Each row comes from the steps of one path. Every step used is in the known rows, and no mark comes twice. Write the path behind each row, first mark first.
In the rows, zero is written as 128.
Known rows
kevo-pituk-toket-naduf: [121 151 103 166 108 133 146 136 131 163 127 122 105 106 100 138  84 126
 153 102 157 170 140  51 104 107 115 148  70 125 110  93 173 166 129 130
 130 168 154 128 130 108 105 137 126 105 158 144 137 118 149  93 140 134
 111 144  68 130 108]
naduf-togeko: [128 142 126 177 122 131 142 113 127 147 145 119  93 100 134 110 107 111
 146  98 154 140 159  73  90 125 120 151  73 114 130 112 178 140  98 115
 121 170 150 139 132 113 102 140  47 105 141 131 136 108 137 134 127 139
 110 133  72 147 117]
pituk-kevo-togeko: [122 150 101 149  97 132 117 132 120 140 142 132  90 110 119  89 129 108
 126 106 163 138 161 108  82 122 122 158  70 106 142 100 184 142 105 148
 123 185 162 133 136 110 108 145  56 105 138 130 129 102 123 180 140 153
 116 136  66 129 121]
tezek-naduf-togeko-pituk: [136 154 134 206 109 134 131 114 109 174 139 142  93  97 114 123 128 119
 151  92 158 154 154  79 108 117 122 149  66 127 130 128 206 129 117 115
 126 170 145 128 136 109 111 147 139 122 127 136 138 117 151 138 123 149
 109 138  86 145 116]
giso-toket-togeko: [121 158 117 187 136 139 144 176 112 149 141 128 107 109 114 124 109 114
 156 111 158 146 162  54  98 125 134 154  76 104 147 120 161 173  99 135
 127 170 151 135 138 113 119 135  48 117 159 140 143 114 148 135 121 111
 106 140  82 133 115]
toket-giso-naduf-togeko-pituk: [136 171 130 166 128 137 140 103 136 179 137 137 105  99 106 135 131 120
 153  88 159 192 159  73 122 123 118 150 115 127 115 137 159 150 127 108
 124 175 148 137 122 116 125 150 145 107 152 136 141 113 135 182 125 139
 111 132  84 128 112]
kevo-togeko-pituk-toket-vited: [117 149 123 151  93 133 136 141 121 150 144 147 109 104 133 134  90 128
 138 113 168 147 142  91 104 108 126 144 102 107 120  74 148 186 131 120
 120 166 156 101 129 105 110 142  98 108 158 136 138 125 141 138 145 144
 123 140  75 127 108]
pituk-toket-naduf-togeko: [110 146 115 172 123 135 139 144 140 162 127 117 101 115 117 127  85 117
 151  99 151 169 147  97 118  98 118 151  64 122 111 106 164 161  92 132
 133 165 160 138 124 114  95 133  94 106 153 129 139 115 156 117 134 121
 102 145  64 132 104]
kevo-pituk-toket-togeko-dokik: [101 151 113 176 107 134 149 132 125 169 138 141 102 117 105 150 115 138
 164 111 167 132 131  83 108 132 130 148 107 113 121  88 177 179 130 120
 123 144 150 139 129 111  99 144  89 118 166 148 142 127 122  93 132 130
 122 136  90 133 104]
pituk-toket-togeko-dokik: [112 145 122 185 114 137 147 155 122 161 136 134 100 118 133 140 105 125
 163 107 165 138 135  80 116 125 130 154 116 111 130 103 153 163 103 131
 123 152 153 146 131 115 100 137  59 116 162 136 147 122 118 118 133 129
 124 139  87 133 110]
tezek-naduf-giso-toket: [120 162 103 174 146 137 149 165 109 176 121 129 100  96  95 124 111 103
 160  88 164 158 152   4  97 107 123 156  91 111 134 134 188 134  83 131
 136 178 143 122 144 106 128 135 102 109 138 143 141 107 157 113 115 124
  99 141  85 132 115]
tezek-naduf-giso-toket-togeko-dokik: [ 96 164 103 202 149 145 148 160 108 194 123 152 105 114  90 141 129 120
 173  99 165 155 142  51 118 115 137 153 115 101 137 136 175 148  82 124
 133 149 146 130 139 109 118 131 115 118 152 146 147 111 152 106 110 117
 111 138  99 126 111]
naduf-ruvil: [144 146 115 183 119 114 143 126 132 150 147 122 100  92 145 111  82 120
 142  97 160 150 155  26  90 136 120 146  93 111 137 120 163 129 100 109
 116 188 140 138 134 109 125 144  51 131 134 131 136 116 131 152 123 151
 110 133  97 150 125]
vited-toket-giso-naduf-togeko-pituk-kevo: [122 169 107 138 103 141 118 147 146 189 116 146 103 112  85 126 160 120
 134  88 157 205 163 117 125  93 107 153 123 116  92 124 199 137 122 112
 126 188 166 142 118 110 122 149 158  82 158 143 139 113 127 202 130 107
 115 134  77 110 105]
naduf-giso-toket-togeko-kevo: [ 85 159 120 177 149 139 126 164 125 184 122 151 106 101  87 124 118 114
 154 101 155 119 169  46  99 123 130 150  95  94 141 128 142 168  94 139
 127 153 164 146 138 116 121 127  68  94 163 147 142 101 142 151 117 110
 104 136  71 122 111]
giso-naduf: [139 160 104 159 124 134 138 140 117 140 136 124  99  93 139 118 106 106
 147  94 169 163 161  35 103 132 116 154  86 119 130 133 162 128 103 125
 127 189 143 134 138 116 127 139 102 107 146 131 139 111 126 139 131 142
 122 141  83 138 125]
toket-giso: [149 150 128 180 138 135 152 128 117 167 135 124 105  99 132 123  99 111
 155 103 158 187 161  17  95 129 122 155 135 115 135 112 142 145 104 129
 118 178 148 139 131 111 114 150  49 106 147 136 139 104 135 166 128 156
 117 131  79 130 118]
ruvil-naduf-togeko-kevo-vited-toket: [126 139  93 137 101 127 115 167 123 177 115 138  97 145 134 133 116 113
 121 104 154 142 163  93  99  87 116 138 103 105 109  90 181 155  86 104
 124 172 171 109 127 115 115 147 110  77 158 139 134 124 132 101 126 132
 113 138  50 140 102]
giso-naduf-ruvil: [142 161 103 161 123 117 137 128 135 151 141 123 103  92 146 111  94 120
 141  94 171 164 158  30 107 136 116 145  89 112 126 141 167 126  98 109
 124 195 138 138 133 114 139 141 106 126 134 128 138 119 126 154 123 142
 114 138 102 144 123]
pituk-toket: [132 144 117 163 110 129 148 162 124 144 136 116  93 102 131 123  83 112
 150  95 161 142 146  35  93 116 115 153  91 121 126 100 166 143 105 134
 125 182 149 137 136 108 109 143  47 110 154 131 140 117 127 131 138 136
 113 145  72 138 117]
giso-naduf-togeko-toket: [117 161 110 151 123 134 134 161 127 163 132 143  98 101 137 128 121 104
 148  90 161 146 151  98 117 101 126 149  68 108 113 135 186 137  95 123
 128 184 159 143 129 113 120 147  95  97 147 135 138 111 133 140 125 107
 109 140  78 143 113]
tezek-naduf-giso-toket-togeko: [106 164 110 199 158 143 144 167 107 185 121 133 110 106  77 120 118 115
 166 104 155 161 160  44 115 111 134 157  95 108 142 132 162 164  83 123
 136 160 151 133 141 107 124 130 108 112 145 143 144 110 169 125 116 114
 101 137  90 127 108]
giso-toket-togeko-pituk: [117 165 127 195 123 139 139 169 114 154 146 147 106 104 102 135 116 122
 161 100 163 149 159  52 102 126 133 147  89 112 140 126 179 168 130 125
 127 169 150 132 138 112 124 137  94 120 156 145 144 118 138 149 123 112
 111 138  88 133 117]
dokik-togeko-naduf: [154 154 130 196 127 135 131 140 116 153 139 146  89 107 143 118 102 121
 143  88 158 146 159 112 111 117 128 158  81 123 118 132 211 132  98 139
 121 167 151 137 141 112 111 148  99 117 154 136 142 112 133 132 133 125
 112 139  87 137 121]
dokik-togeko-pituk-kevo-vited-toket-giso: [155 155 117 146  89 145 121 151 136 191 120 152  94 140 119 128 140 127
 126 100 158 186 170 128 103 104 122 151 130 113  94  92 196 165 121 109
 120 171 164 100 121 102 116 146 116  86 162 147 140 122 142 166 143 118
 121 124  78 116 106]
giso-naduf-togeko-dokik: [120 159 114 158 120 134 137 118 130 156 142 136  90 102 138 135 130 112
 150  90 174 157 140  94 115 127 123 150  95 111 117 135 185 120  93 113
 126 171 143 132 127 124 113 135 103 109 150 133 140 115 115 125 123 139
 124 138  88 139 116]
toket-naduf: [141 148 116 192 127 137 139 135 117 148 132 124 105 103 139 119  84 112
 150 101 158 186 157  41 106 115 121 150  78 117 132 120 149 141 102 131
 125 174 152 129 133 112 113 132  90 107 146 136 137 107 150 123 131 149
 120 140  71 136 121]
naduf-togeko-pituk-toket-giso: [124 154 134 170 117 133 147 125 142 183 137 131 101 105 109 137 110 126
 157  92 154 177 145  71 117 105 115 149 118 126 113 104 160 166 126 116
 123 169 154 144 121 110 106 151  91 108 156 133 143 116 138 171 133 132
 101 135  77 126 104]
ruvil-naduf-giso-toket-togeko-pituk-kevo: [110 166 110 171 120 128 123 159 133 181 122 149 101 127  25 117 130 115
 153  82 150 177 163  34 110  98 124 152  98 112 128 138 194 162 124 118
 138 160 166 132 137 117 122 155 150 116 154 145 143 114 122 166 122  98
  91 129  83 113 106]
vited-toket-giso-naduf: [138 164  90 149 138 140 147 171 120 171 115 129 115 107 141 143 116 113
 145  99 164 202 159  53 119 104 111 153 155 117 109 118 151 149 100 117
 123 194 153 141 124 107 132 145 107  77 158 142 141 111 141 157 125 125
 124 140  80 117 112]

Which path is each row?
[119 154 129 182 127 137 144 139 146 180 124 136 103 101  84 139  81 119
 165  82 160 195 142  23 126  92 116 146 107 131 100 113 152 144 126 121
 133 157 153 128 130 109 109 135 148 104 147 141 141 113 149 122 135 127
 112 139  74 122 112]  togeko-pituk-toket-naduf-giso
[125 142 115 127  76 136 115 146 141 172 131 140  88 132 116 117 142 121
 128  96 161 152 162 120  94  94 115 146  86 106 102  83 213 135 116 107
 125 172 164  97 124 102 109 132 109  84 148 145 133 126 126 144 139 125
 125 133  60 137 110]  naduf-togeko-pituk-kevo-vited-toket
[117 149 100 150  89 136 122 132 120 149 145 148  87 106 129 111 145 112
 132 101 174 141 141 123  86 128 129 159  94 100 135 106 194 122 105 141
 121 177 157 127 135 114 105 146  64 109 152 137 131 104 107 159 133 154
 126 133  76 128 123]  pituk-kevo-togeko-dokik
[122 160 110 158 125 134 135 122 131 147 138 119  97  97 126 111 117 107
 144  95 162 163 158  82 108 124 119 152  74 117 120 132 183 134  95 120
 128 180 148 140 129 118 118 136  99 105 145 128 137 112 132 144 129 135
 110 140  77 140 115]  giso-naduf-togeko
[138 151 110 181 126 121 139 166 134 173 132 149 113  95 145 130  75 120
 147  96 159 164 145  52 118  96 130 140  81 104 128 128 153 143  96 125
 122 183 157 137 129 106 128 143  96 122 143 138 138 112 152 129 119 119
 106 137  93 149 118]  togeko-toket-naduf-ruvil
[117 155 102 141 127 135 115 124 133 166 127 150  92 106  94  98 130 113
 136  87 164 160 155 111 107  99 119 163  96 105 124 116 184 127  99 157
 129 174 164 131 139 108 112 148 121  97 134 139 132  93 118 173 138 144
 115 136  66 119 120]  pituk-kevo-togeko-naduf-giso
[125 147 126 201 116 138 135 170 113 162 134 146 112 116 119 133 121 129
 153 104 156 158 158  87 111 109 122 144 116 116 117 101 177 171 134 104
 119 166 158 145 134 104 115 142 102  94 156 152 141 123 139 149 129 117
 134 136  85 131 115]  vited-toket-togeko-pituk
[136 149 123 170 153 133 140 132 127 164 129 137  96  95 118 119  93 117
 162  79 163 169 151  28 111 107 117 156 111 115 121 125 161 115  97 140
 125 163 149 133 142 110 119 145 113 102 135 142 139 103 121 131 127 147
 122 137  77 133 126]  togeko-naduf-giso
[126 157 112 153 118 131 160 125 131 176 128 120 106 103  97 142  95 127
 156 101 159 169 145  27  96 119 118 153 128 123 118  88 156 173 132 130
 123 172 150 133 126 105 106 153  80 103 158 143 139 113 138 128 136 143
 109 135  75 126 106]  kevo-pituk-toket-giso
[121 154 114 165  98 132 136 151 125 149 148 138  98 104 131 132 106 118
 146  96 171 140 138  94 101 114 117 148  94 127 122  94 181 166 134 134
 124 179 152 134 137 107 111 149  90 113 148 134 135 120 133 148 142 141
 114 142  75 134 115]  kevo-togeko-pituk-toket
[124 141 101 145  99 140 117 169 125 164 119 130 101 145 127 107 131 123
 134 120 153 160 172 114  96 106 126 154  90  93 123  78 170 164  98 121
 124 166 171 108 126 103 113 128  73  81 152 144 137 121 131 141 143 125
 132 134  64 131 113]  pituk-kevo-vited-toket-togeko
[148 148 131 187 115 133 139 176 115 157 136 149  89 104 141 126 107 108
 145  93 156 126 156 102 100 111 136 153  78 113 120 123 203 154 102 127
 119 175 161 144 136 107 109 149  40 106 156 140 140 110 144 129 129 103
 110 132  87 143 117]  dokik-togeko-toket
[122 162  86 104 107 141 120 145 146 185 110 124 103 139 129 120 144 115
 127 106 161 202 167 125 114  89 112 153 110 100  97  99 171 149  87 118
 130 189 168 110 113 107 122 131 126  68 154 137 136 114 133 160 137 121
 118 135  64 119 100]  pituk-kevo-vited-toket-giso-naduf-togeko
[123 178  98 142 116 140 140 144 133 173 134 144 111 111 123 149 120 117
 144  97 174 186 146  89 126 106 117 150 128 130 109 114 153 170 132 134
 129 190 153 140 128 113 125 157 147 105 156 131 139 117 138 184 140 138
 113 143  83 116 107]  kevo-togeko-pituk-toket-giso-naduf
[142 143 116 175 124 120 137 125 121 149 137 117  96 120 110 111  98 109
 144  95 148 164 155  54  99 110 121 148  82 124 130 119 192 149  97 110
 126 173 155 136 131 121 106 160  87 113 146 127 137 112 126 118 124 140
 100 135  73 145 110]  ruvil-naduf-togeko
[129 147 107 169 118 136 143 160 128 155 125 118 103 110 126 134  70 115
 154 100 159 181 146  51 115 101 116 150  85 120 118 111 151 151 101 139
 131 175 154 136 132 110 109 134  93 108 158 132 141 113 149 115 139 132
 109 146  67 129 112]  pituk-toket-naduf
[119 143 127 175 114 133 144 116 126 156 148 133  88 103 138 125 120 113
 155  98 167 138 137  89  96 128 123 149  99 110 127 113 185 122  95 112
 120 162 146 134 128 117 100 135  51 115 148 137 138 111 120 124 123 144
 121 132  81 146 117]  naduf-togeko-dokik
[121 165 110 152 136 140 148 107 134 181 134 138 100 107 135 146 133 115
 154  96 169 193 144  82 122 127 122 153 134 114 111 136 155 131  93 114
 122 171 148 138 118 121 117 143 110 106 155 135 142 109 124 147 122 142
 118 131  90 129 111]  toket-giso-naduf-togeko-dokik
[123 159 125 164 148 139 138 155 127 176 127 155 102 102 100 127  92 123
 146  90 159 159 157  86 111  98 133 155 103  97 110 124 181 164  80 130
 126 152 156 102 133 108 118 132 113 104 166 147 149 111 148 105 124  91
 104 134  90 118 110]  dokik-togeko-naduf-giso-toket-vited
[121 142 120 192 130 140 138 178 111 153 126 130 111 117 134 121 113 123
 152 114 150 152 162  90 102 112 122 150 110 109 127  94 160 173 103 115
 121 168 162 148 133 104 113 137  57  89 156 146 140 114 141 135 127 114
 130 138  76 131 114]  vited-toket-togeko
[110 171 106 163 111 143 118 151 122 202 121 152  99 131  57 113 142 123
 149 101 163 164 167  67 110 102 135 154  69 100 130 116 183 153 107 121
 138 156 159  86 138 103 127 129 172 111 143 146 142 124 146 142 131 122
 108 134  81 124 108]  tezek-naduf-giso-toket-togeko-pituk-kevo-vited
[114 148 123 187 161 142 135 168 124 179 112 150 113 119 108 126 109 131
 162  97 151 171 155  89 128  87 121 153 134 108 109 107 155 157  97 126
 124 154 167 150 135 101 116 142 121  78 147 153 143 109 144 130 125 107
 126 139  78 125 114]  vited-toket-togeko-naduf-giso
[130 152 127 194 140 136 131 145 110 154 137 142 106 113 124 116 103 129
 160 106 152 158 161  85 119 118 131 156  89 110 138 119 155 148 103 144
 122 157 156 143 140 112 114 146 107 115 144 140 143 109 124 146 130 137
 124 141  83 136 122]  toket-togeko-naduf
[130 162 101 176 132 140 144 177 116 150 132 127 107 100 122 135  90 106
 151  95 165 180 154  34 100 103 126 150  74 111 136 129 174 150  92 143
 133 184 150 124 136 111 123 127  95 110 157 141 140 107 157 115 122 119
 103 144  73 132 117]  giso-toket-naduf
[118 148 109 165 106 118 120 109 122 175 128 140  95 108  83 121 122 117
 132  95 149 125 159  61  95 122 120 142  77 119 124 113 198 160 126 108
 122 158 164 137 131 121 105 160 122 100 155 140 132 112 124 111 120 147
 102 133  64 142 104]  ruvil-naduf-togeko-kevo-pituk
[105 153 105 165 148 141 138 155 130 177 123 154 114 110 118 127 101 105
 151  96 162 179 144  88 119  79 134 148 102 103 115 108 144 166 102 135
 128 173 170 135 131 105 113 141 102  84 148 142 131  99 167 122 128 124
 115 134  68 130 113]  kevo-togeko-toket-naduf-giso
[135 139 124 163 113 121 138 157 117 167 130 147 108 117 122 126  89 113
 141 102 146 160 151  66 113  81 134 143  90  97 122 102 162 171  92 104
 122 164 169 111 123 111 105 158  86  99 159 138 141 118 128 105 122 117
 103 131  75 142 103]  ruvil-naduf-togeko-toket-vited
